Each row comes from the steps of one path. Every step used is in the known rows, and no mark comes twice. Write the path behind each row, first mark first.
In the rows, zero is written as 128.
Known rows
luma bugam fidute: [131 134 110 139 108 140 118 120 152 136 150 134 135 101 143 129  48 127
 147 152 168 143 126 151 151  61 131 114 165 136 131 149 123 105 114 131
 116 134 114]
nirope batigas sogov: [149  97 120 131 139 161 139 128 124 116 122 148 138 133 172  99 144 133
 130 142 151 142 119  76 137 141 134 120 128 136 143  99 102 117 148 103
 150 119 150]
bugam luma batigas: [132 129 127 131 137 130 128 137 137 139 115 154 168  71 109 136 110 127
 139 171 176 150 116 136 140 144 125 122 147 140 144 157 136 120 120 118
 110 105 134]
sape sogov: [144 144 121 135 127 110 139 137 111 126 139 131 136 116 145 142 149 126
 107 147 157 140 125 108 120 135 112 124 135 139 123 137 134 109 144 111
 132 134 146]
nirope batigas sogov nobe luma sape fidute susizu: [157  83 120 117 118 153 150 145 100  89 119 146 142 109 190 121 113 141
 134 166 146 144 112  77 159  71 142 119 144  99 119  94 126 105 158 131
 145  92 156]
luma bipifen: [119 130 125 127 121 123 112 132 137 123 135 129 125 120 127 127 143 128
 138 134 153 101 122 134 126 148 143 126 153 130 134 149 121 108 114 132
 131  99 128]
fidute susizu sogov: [ 85 101 108 130 149 119 125 121  91 126 126 127 125 114 160 143 115 150
  97 113  99 114 143 120 130 133 120 127 139 113 110 156 137 129 136  89
 132 131 187]
sogov nobe luma: [144 155 155 110 120 146 137 128 114 108 108 148 147  94 135 151  99 126
 123 137 137 126 116 129 170 125 138 122 120 116 116  89 140 161 124 172
 113 109 109]
susizu fidute sape sogov batigas: [140  97 130 158 136  96 157 138  91 156 105 143 140 110 162 155 112 127
 107 141 165 118 139 130 138  58 125 131 121 118 140 135 143 136 148  98
 134 142 105]
sogov susizu: [ 84 158 139 115 147 118 129 128 135 124 130 127 114 130 136 107 113 141
 124 127 131 101 120 118 147 127 132 124 138 120 132 127 140 135 136 130
 126 121 147]
luma batigas sogov sape: [132  90 109 152 146 147 140 145 141 151 110 170 149 116 128  94 119 148
 131 148 173 109 108 101 146 122 158 120 151 150 171 128 138 118 149 139
 123  96 111]
fizo sogov nobe fidute: [159 139 136 121 106 153 116 133 101 109 118 138 131  71 157 135 109 127
 103 118 171 111 108 138 174 116 142 127 100 148 119  95 140 116 139 125
 143 124  80]
nirope batigas sogov susizu: [114 120 129 120 156 153 140 127 129 113 124 148 128 135 181  79 131 144
 127 141 154 119 110  67 151 142 138 118 137 130 147  97 111 121 154 108
 149 114 165]
sape fidute gagekun: [148 108 142 129 137 101 148 123 110 131 145 118 129 120 118 106 125 112
 123 138 127 129 131 123 121  95 128 135 159 102 100 154 151  74 149 118
 147 133 139]
batigas sogov venitos: [132 101 124 130 145 145 141 115 133 112 121 147 144 120 132  94 131 143
  96 110 143  83 119 102 174 161 143 114 125 146 130  89 133 114 145 120
 124 100 102]
venitos sogov susizu fidute nobe: [ 75 150 120 136 149 124 133 116 110 118 110 136 109  94 178 129 124 134
  98 141 148 121 124 125 128  26 123 122 122  82 111 138 141 161 151 106
 117 135 109]
luma nobe fidute susizu: [124  96 120 120 122 149 112 133  96 123 154 127 122 133 142 158  71 140
 140 138 118 140 116 129 115  89 157 130 129 128 104 141 143  95 112 136
 122 105 131]
venitos sogov susizu fidute sape: [ 76 150 113 150 143 120 134 116 124 137 112 138 118  95 173 150 133 130
 105 133 136  99 131 124 126  19 118 125 130  86 121 138 143 163 159  91
 117 132  94]
bugam fidute: [146 147 115 127 127 138 125 128 134 143 148 119 124 107 127 120 109 122
 135 125 136 150 130 155 147 104 129 121 147 144 119 123 139 124 122 123
 121 141  88]
fizo sogov susizu: [ 98 160 127 121 142 123 111 129 122 121 123 130 123  87 144  98 112 139
 100 121 143  86 113 128 180 108 124 125 123 141 129 127 140 119 145 122
 150 120 143]
nobe fidute sape sogov venitos: [176 114 131 139 124 127 149 141  99 135 142 138 144  96 158 165 126 125
 111 145 132 116 125 110 154 134 147 128 129 126 112 102 154 115 151 120
 122 114  46]
batigas sogov susizu: [ 84 138 122 123 161 137 134 122 138 114 125 138 128 132 125  82 138 142
 105 124 138  97 116  95 148 134 142 118 138 149 139 118 139 124 150 115
 126 109 125]
bugam luma susizu sogov: [ 88 146 105 123 141 129 112 124 115 137 102 122 151  34 134 164  78 130
 107 134 144 110 133 137 149 131 104 117 137 134 108 174 127 153 103  94
 113 106 117]
venitos sogov batigas: [119 142 132 131 130 133 138 121 137 129 120 162 134  90 158 129 121 135
 119 156 207 136 106 112 133 113 121 124 127 102 129 109 132 136 132 104
 126 126 147]
bugam sogov: [118 159 110 127 108 132 125 126 134 131 142 139 132  67 134 143 108 134
 113 135 144 134 125 131 154 138 120 124 142 131 115 127 136 126 137  88
 137 141 110]
sape sogov susizu fidute nobe luma: [106 162 134 134 153 108 151 136  80 118 115 133 133  95 172 140 109 123
  90 150 133 131 129 121 156  69 126 124 127 113 116 132 152 150 150 150
 120 127 132]
nobe luma bugam fidute susizu sogov: [107 136 104 140 128 149 125 119 114 129 137 139 153  66 165 166  29 127
 120 145 123 144 135 146 173  66 126 118 166 119 111 146 133 134 114 148
 110 120 164]
sogov susizu fidute nobe: [ 79 127 137 127 156 114 136 126  99 124 107 124 106 127 156 110  96 138
 109 122 119 109 131 140 149  55 141 126 122 104 123 139 144 153 138 130
 124 133 111]
bugam luma batigas sogov susizu fidute: [ 85 126 117 146 160 135 139 127 133 131  98 154 159  73 124 109 110 130
 109 144 186 120 117 125 149 106 131 117 143 155 157 150 141 125 142 100
 109 105 132]
gagekun fidute sape sogov susizu: [105 137 120 114 137 110 156 149 113 150 115 129 136 118 156 145 169 123
 122 157 152 121 126 129 122 137 119 134 153 124 104 126 148 135 166 106
 121 128  55]
luma bugam: [112 117 119 140 109 131 122 121 147 124 132 141 137 121 140 135  66 133
 140 153 163 125 125 130 132  83 131 120 149 122 140 154 112 109 120 135
 125 121 149]
luma susizu: [ 99 130 114 133 114 131 110 133 137 124 121 104 118  97 123 126  75 137
 135 129 120 115 124 129 114 120 128 127 141 129 119 155 125 144 110 131
 119 101 116]
venitos sogov sape fidute nobe luma bugam: [141 136 107 133 119 135 145 135 125 142 121 163 146  57 182 157  96 123
 132 201 180 152 108 120 180   4 135 116 137  59 103 126 141 143 150 160
 120 110  73]
batigas sogov: [122 111 110 135 141 145 137 124 132 119 122 139 139 128 118 103 150 131
 108 124 136 123 123 106 133 135 136 121 129 156 136 120 128 118 143 113
 129 117 112]
venitos sogov susizu: [ 78 179 121 127 140 129 125 117 143 119 131 140 117  96 160 127 139 137
 112 143 160 114 114 108 127  94 116 121 137  99 118 125 139 144 148 105
 118 124 140]
nobe sogov susizu fidute: [ 72 155 122 149 109 139 130 127 109 131 126 132 111  99 181 131 101 126
  91 116 142 100 119 134 127  54 137 132 123 104 125 118 144 133 141 142
 125 143 123]
bugam luma: [135 146 121 114 142 129 130 125 134 136 118 136 159  78 111 142 131 120
 128 156 145 138 130 138 168 147 116 120 127 137 118 139 134 131 119 107
 115 119 106]

Write each row's path
[126 156 130 123 115 138 125 116 128 109 117 152 127  88 160 148 143 135
 111 146 179 127 112 117 128  94 120 116 123  99 111 112 134 147 142 102
 116 126 106] | venitos sogov nobe
[151 143 113 141 114 126 138 150 111 110 126 137 159  94 141 174 106 117
 120 162 126 132 132 119 137  64 123 126 146 128 124 131 137 120 129 176
 115 100 152] | nobe luma sape sogov
[135 129 106 140 106 150 132 144 122 162 127 155 133  89 166 136 113 134
 116 152 138 103 117 121 174  90 151 127 127 105 128 102 145 132 135 160
 128 127  76] | nobe sogov sape
[147 100 124 159 132 101 153 128  92 147 112 134 139 108 167 162 121 129
  94 120 129  90 146 134 158  64 126 125 121 112 123 127 144 133 157 106
 126 131  81] | susizu fidute sape sogov venitos
[141 105 130 119 129 112 166 153 108 157 106 144 149 108 156 149 155 122
 128 170 194 141 120 130 128 152 123 136 146 126 113 111 145 127 153 104
 129 131  64] | gagekun fidute sape sogov batigas
[143 164 128 134 117 158 130 100 134 114 130 166 161  41 152 145  51 120
 122 178 170 130 119 133 171  40 129 110 174  97  97 128 147 124 127 136
 104 116 117] | venitos sogov nobe luma bugam fidute gagekun
[122  82 100 131 109  99 133 152 116 114 143 106 114 130 142 140 114 138
 138 147 118 133 134 131 113  37 131 132 158  95 111 162 145  80 144 122
 133 111 154] | luma sape fidute susizu
[156 101 136 116 131 163 140 127 115 105 111 159 137 128 181  97 136 143
 128 144 172 131 109  74 154 140 139 113 124 130 138  85 108 125 150 105
 148 116 134] | nirope batigas sogov nobe
[147 136 144 129 136 104 150 140 112 132 130 152 142 110 152 126 119 136
 110 159 208 139 111 103 146 156 121 124 135 135 139 118 140 107 137 112
 137 131 168] | sape sogov batigas
[137  99 109 120 138 110 148 146 121 163 135 121 113 119 154 122 132 144
 137 146 126 118 123 122 178 100 141 128 137  89 115 127 157 115 156 121
 136 121 106] | sogov sape fidute susizu
[125 100 118 119 124 131 148 143 121 154 105 125 138 123 136 148 164 115
 143 141 129 132 134 151 112 131 128 139 140 121 106 120 134 144 145 116
 121 129  29] | gagekun fidute sape
[127 131 140 124 125 147 130 123  82 116 114 141 124  94 182 173 109 129
  95  94 167 110 125 126 132 130 135 123 114 123 115 108 136 141 129 114
 124 138 104] | susizu sogov nobe fidute
[109  93 124 122 137 100 144 124  85 124 138 118 117 107 178 140 121 144
  88 107 134 111 130 120 154 124 121 125 136  86  92 130 148 103 156  97
 142 126 158] | sape fidute susizu sogov venitos
[124 109 117 130 127 149 131 134 113 121 148 113 118 122 147 141 116 131
 130 132 102 146 125 121 123 149 148 137 126 127 114 122 146 111 132 116
 120 124 125] | nobe fidute susizu
[146 118 127 111 115 119 157 149 101 142 103 138 145 108 156 160 174 123
 123 159 168 133 126 134 121 137 121 130 143 123  99 113 146 138 160 103
 121 131  28] | gagekun fidute sape sogov nobe
[ 72 172 113 129 106 127 119 117 159 121 146 150 127  63 152 132  33 149
 123 157 178 106 114 124 167  90 126 114 169 119 131 152 130 111 133 102
 131 127 143] | luma bugam sogov susizu
[123  93 126 140 136 123 136 127  87 127 102 124 120 127 149 131 107 124
 112 124 115 137 140 151 130  45 136 129 109 108 120 142 131 149 134 127
 127 140  88] | susizu fidute nobe
[159 133 136 135 114 114 144 136 107 125 118 165 167  79 152 177  80 131
 123 195 150 126 125 115 166  66 133 115 152 109 117 136 143 140 142 147
 118 104  86] | fidute sape sogov nobe luma bugam
[114 131 141 119 133 127 126 120  87 119 105 147 128 100 168 155 112 142
  90 101 161  96 131 126 139 123 123 118 121 116 118 125 131 148 129 109
 130 138 131] | susizu sogov nobe
[145 124 129 131 137 165 140 106 129 107 123 164 170  72 118 100  47 126
 115 155 149 113 121 120 191  81 151 107 173 148 118 120 147 104 130 149
 112 101 102] | batigas sogov nobe luma bugam fidute gagekun
[158 122 119 141 135  98 142 144 105 144 132 139 148 111 133 153 147 130
 119 169 118 129 139 112 130 100 124 126 144 123 119 150 145 126 152 104
 132 126  84] | fidute sape sogov
[140 122 137 125 132 125 124 133 116 133 112 152 140  79 142 105  94 137
 106 133 194 108 107 131 186 128 129 127 111 145 143 110 134 110 131 121
 157 123 152] | fizo sogov batigas
[119 129 121 132 139 141 128 132  89 128 129 145 143  63 159 147  61 143
 112 131 137 146 125 145 160 104 136 118 167 125 113 133 157 142 127 129
 110 118 146] | bugam fidute susizu sogov nobe luma batigas
[136 106 141 123 118 133 137 145  87 127 121 165 137  93 158 106  84 140
 113 180 163 153 108 122 155  92 159 127 126  95 113 111 147 130 122 159
 136 123  99] | fidute nobe sogov batigas
[119 103 119 120 125 101 142 137 111 124 149 104 111 126 140 125 140 131
 125 139 123 154 124 124 124 106 125 133 140  98 101 144 148  98 154 103
 141 128 147] | sape fidute susizu
[ 76 126 110 138 126 127 107 128 108 127 111 111 120  80 152 150  70 138
 104 103 128  98 133 127 108 113 116 125 138 125 114 167 120 153 111 117
 124 114 135] | luma susizu sogov
[143 102 105 130 143 131 155 140 131 151 123 139 130 119 141 105 157 131
 116 134 161 112 116 104 173 101 145 119 128 129 132 109 144 113 164 123
 137 117  63] | batigas sogov sape fidute
[147 129 121 134 103 124 141 152 115 113 129 121 141 102 138 165 103 106
 136 149 128 143 126 135 131  31 130 133 141 102 114 125 139 118 131 186
 123 104 124] | nobe luma sape fidute
[152  92 112 123 157 125 152 153 117 151 107 168 170  59 119 104 127 134
 130 196 190 154 109 118 185  97 149 113 147 128 133 148 156 116 151 124
 121  90  61] | bugam luma batigas sogov sape fidute nobe
[ 88 147 121 140 139 122 117 122 110 126 108 121 115  88 163 114 102 130
  88  98 146  76 123 146 170  58 120 129 109 138 138 131 135 128 149 116
 148 134 140] | fizo sogov susizu fidute
[115 102 112 162 117 108 132 133 105 142 106 112 129  76 160 155  68 138
 102 122 121  75 138 133 140  65 125 124 134 115 115 151 139 148 137 112
 118 103  67] | luma susizu fidute sape sogov venitos
